Every row comes from one small tree of marks. Brackets hold a mark, then the marks that hang from it, in the order of their numbers. Every link used is in the known rows. Which tree was each row made from?
Known rows:
(J_850 J_473 (J_589 (J_423 J_59 J_713))): [ -5.1   5.8   9.6   4.2  -1.1 -52.7 -18.0   0.7  13.2  14.2  34.2  -0.2
  -2.8  13.6  26.1  -8.6   2.3]
(J_473 (J_423 J_59 J_713) (J_589 J_850)): [ 20.4   5.9  -2.7  -8.5  -2.1 -20.7 -28.8 -14.4  -7.9   6.6 -10.7  -6.2
  20.3  -1.6  13.1  15.8   1.8]
(J_850 (J_473 (J_423 J_59 J_589 J_713))): [  0.9  -3.8  11.0  17.5  -1.4  -8.9 -10.2   1.6  16.2  -8.2  20.0 -11.0
   6.7  -0.4  17.0   7.7  -4.3]
(J_473 (J_423 J_59 (J_589 J_850) J_713)): [ 22.2   1.3   5.2   6.1   7.4  -8.6  -3.1  -6.8  24.3   7.0 -10.8  -5.5
  14.8  -4.9  15.5  20.2  -1.4]
(J_850 J_473): [-33.3  -1.6  -3.4  11.7 -15.9 -17.5  -3.8  13.6 -12.6  -7.3   8.6  -0.3
  -9.3   4.2  -4.4 -10.6  -2.1]
(J_850 J_473 (J_589 J_423)): [-13.7  -5.2   2.9  -6.8 -25.2 -37.7 -30.0   2.3   6.4   5.4  17.3  11.0
 -12.3  15.0   0.4 -22.8   0.7]
(J_59 J_473): [-26.3   2.5  -0.9   7.1  -0.4   9.4  14.3  -2.0 -18.4 -19.7  -9.4   5.7
  -8.6  -3.7 -31.7 -14.6  -2.3]
(J_59 J_423 (J_473 J_589)): [-10.0  -7.3  -6.4  -7.5   4.0  24.0 -23.3 -10.5 -24.5 -12.1  -5.8   6.9
 -17.0  -2.5 -24.8 -13.3   4.2]
(J_589 (J_423 J_59 J_713) J_850): [  2.8   8.4   2.7   4.8  24.1 -37.9  -5.5  -3.3  -9.0  24.1  -4.5   2.8
   8.5   4.7  22.8  -0.2   7.6]
(J_59 (J_423 (J_589 (J_850 J_473)) J_713)): [ -7.4 -10.4  -4.0   6.8  13.8 -16.4   9.3  22.7  29.3  12.6  11.2   8.9
 -18.2  -0.4  -8.8   6.9   4.8]
(J_473 (J_423 J_589 J_713 J_850)): [ 13.0  -3.2   6.6   7.4   7.9  16.3  21.2  13.9  16.6   3.9  -2.8  -1.0
   3.8  -5.2 -13.7  -1.5  -6.0]
(J_473 J_589): [-22.8   2.6  -3.2 -12.5  -4.2  -7.6  -6.3  -7.2 -22.8   5.4 -10.8  -4.8
  -0.9   2.7  -4.5  -5.8  -0.2]
(J_850 J_473 J_589): [-19.9  -0.7  -1.8  -0.2 -30.9 -28.2  -8.4   7.0  16.2  -2.1  15.9   1.4
 -12.5  10.2  -2.6  -6.7  -5.0]
(J_713 (J_423 (J_59 J_473) J_850)): [ 24.4   8.5  -3.5  11.1 -10.5  57.1   7.7  -1.5 -10.0 -18.5  -7.4  -0.6
   7.2 -10.2   5.9   7.2  -3.6]
(J_850 (J_473 J_589)): [-30.2  -4.0  -7.2 -10.5 -20.7 -13.1 -10.3  -1.0 -18.3  -9.7   7.0  -3.8
  -5.9   6.5  -4.2  -4.8  -0.3]
(J_589 J_423): [-19.5  -0.6   5.8   3.3   6.8 -21.4 -21.8  -0.1 -26.8  14.3  -8.5   7.5
  -3.8   7.0  -1.8 -26.7   3.8]
(J_423 J_59 J_589 J_713 J_850): [  5.2   7.7   5.4  12.7  24.2  14.1  55.3   2.2  24.2  11.8   3.4 -17.2
   2.7   0.0  29.8  20.2  -3.2]

Write each row's tree:
[ -1.7   0.9  -0.8 -17.2  18.4  10.4  24.9  -3.3 -21.8 -10.4   2.7  10.5
  -2.5  -0.5 -31.9 -20.8   4.2]
(J_59 (J_473 (J_589 (J_423 J_713 J_850))))
[-15.4  -3.1   1.4   7.6   6.5   3.7  56.1  24.2  26.3  -1.9  18.6  -3.7
  -8.6   0.7  -7.5   3.5  -4.1]
(J_423 J_589 J_713 (J_850 J_473))
[ 14.1  -4.6   8.5  10.6  -8.5  16.5 -21.5 -20.1   8.3  -3.5 -11.7 -12.1
   9.0  -0.3  24.2  10.3  -4.7]
(J_473 (J_423 J_59 J_589))
[ 26.0   1.2   7.9  14.0   8.6  21.6  14.6  -2.0  20.2   3.1   0.7 -12.9
  10.6  -2.0  22.2  14.8  -5.3]
(J_473 (J_423 J_59 J_589 J_713 J_850))
[ -7.5   2.5  -0.5 -23.0  17.8 -41.1  -9.1  -3.3 -16.1  22.6  -9.2  11.1
   4.4   2.8 -12.7 -10.6   8.7]
(J_473 (J_589 (J_423 J_713) J_850))
[ 29.9   5.5  -6.1 -10.0 -14.9  61.2   3.1 -15.3 -14.2 -21.8  -9.2  -4.2
  10.5 -10.8   8.9  11.9  -1.5]
(J_713 (J_423 (J_59 (J_473 J_589)) J_850))
[10.0  4.7  8.2  7.6  1.2 26.2 -5.6 -3.9  9.5 11.6 -7.0 -9.1  9.1 -8.4
 31.3 13.2 -3.0]
(J_713 (J_423 J_59 J_589))
[ 11.8   2.3  -2.1  -8.8  -1.4   1.5 -10.7   6.9 -15.7   3.1  -2.0  -1.4
   9.6  -1.4 -14.7  -5.2  -3.2]
(J_473 (J_423 J_713 J_850) J_589)
[ 18.5  -3.6  -2.6   1.5 -24.0  14.8  -1.2   0.9  27.8  -3.7  -2.6  -1.5
   7.7  -7.1  26.9  26.0  -0.8]
(J_713 (J_423 J_59 (J_589 (J_850 J_473))))
[  8.7  -0.8  -2.7  -1.6  -0.6   3.7  -3.6 -24.1 -11.9 -14.7 -18.0   8.9
   3.0   2.0   4.9  -1.3   5.9]
(J_589 (J_423 (J_59 J_473)) J_850)
[-16.1   2.2  -7.1  -7.2  -3.1  -9.5  28.0  18.5  -5.9  -3.1  18.5  -4.6
  -4.0   3.2  -9.0  -0.6  -1.0]
(J_423 J_713 (J_850 (J_473 J_589)))
[ -0.6  -5.7  -1.4   1.9  29.6  11.6  26.8   6.9  23.9  -0.4  -5.6  14.4
 -16.8  -9.4 -35.9   1.5   4.4]
(J_59 (J_423 (J_589 J_850) J_713) J_473)
[  2.9  -0.8  -6.6  -4.6  21.7  29.2  14.3   5.7 -12.9  -5.2   5.0   5.9
 -14.6  -4.0 -29.2  -7.6   3.8]
(J_59 (J_423 J_713 J_850) (J_473 J_589))
[ 14.0  -5.1  -9.0 -19.7 -26.7  -5.9 -43.5 -12.3 -13.8  -3.4 -26.9   4.7
   9.8  -1.2 -11.6   1.1  -0.3]
(J_473 J_423 (J_589 J_850))
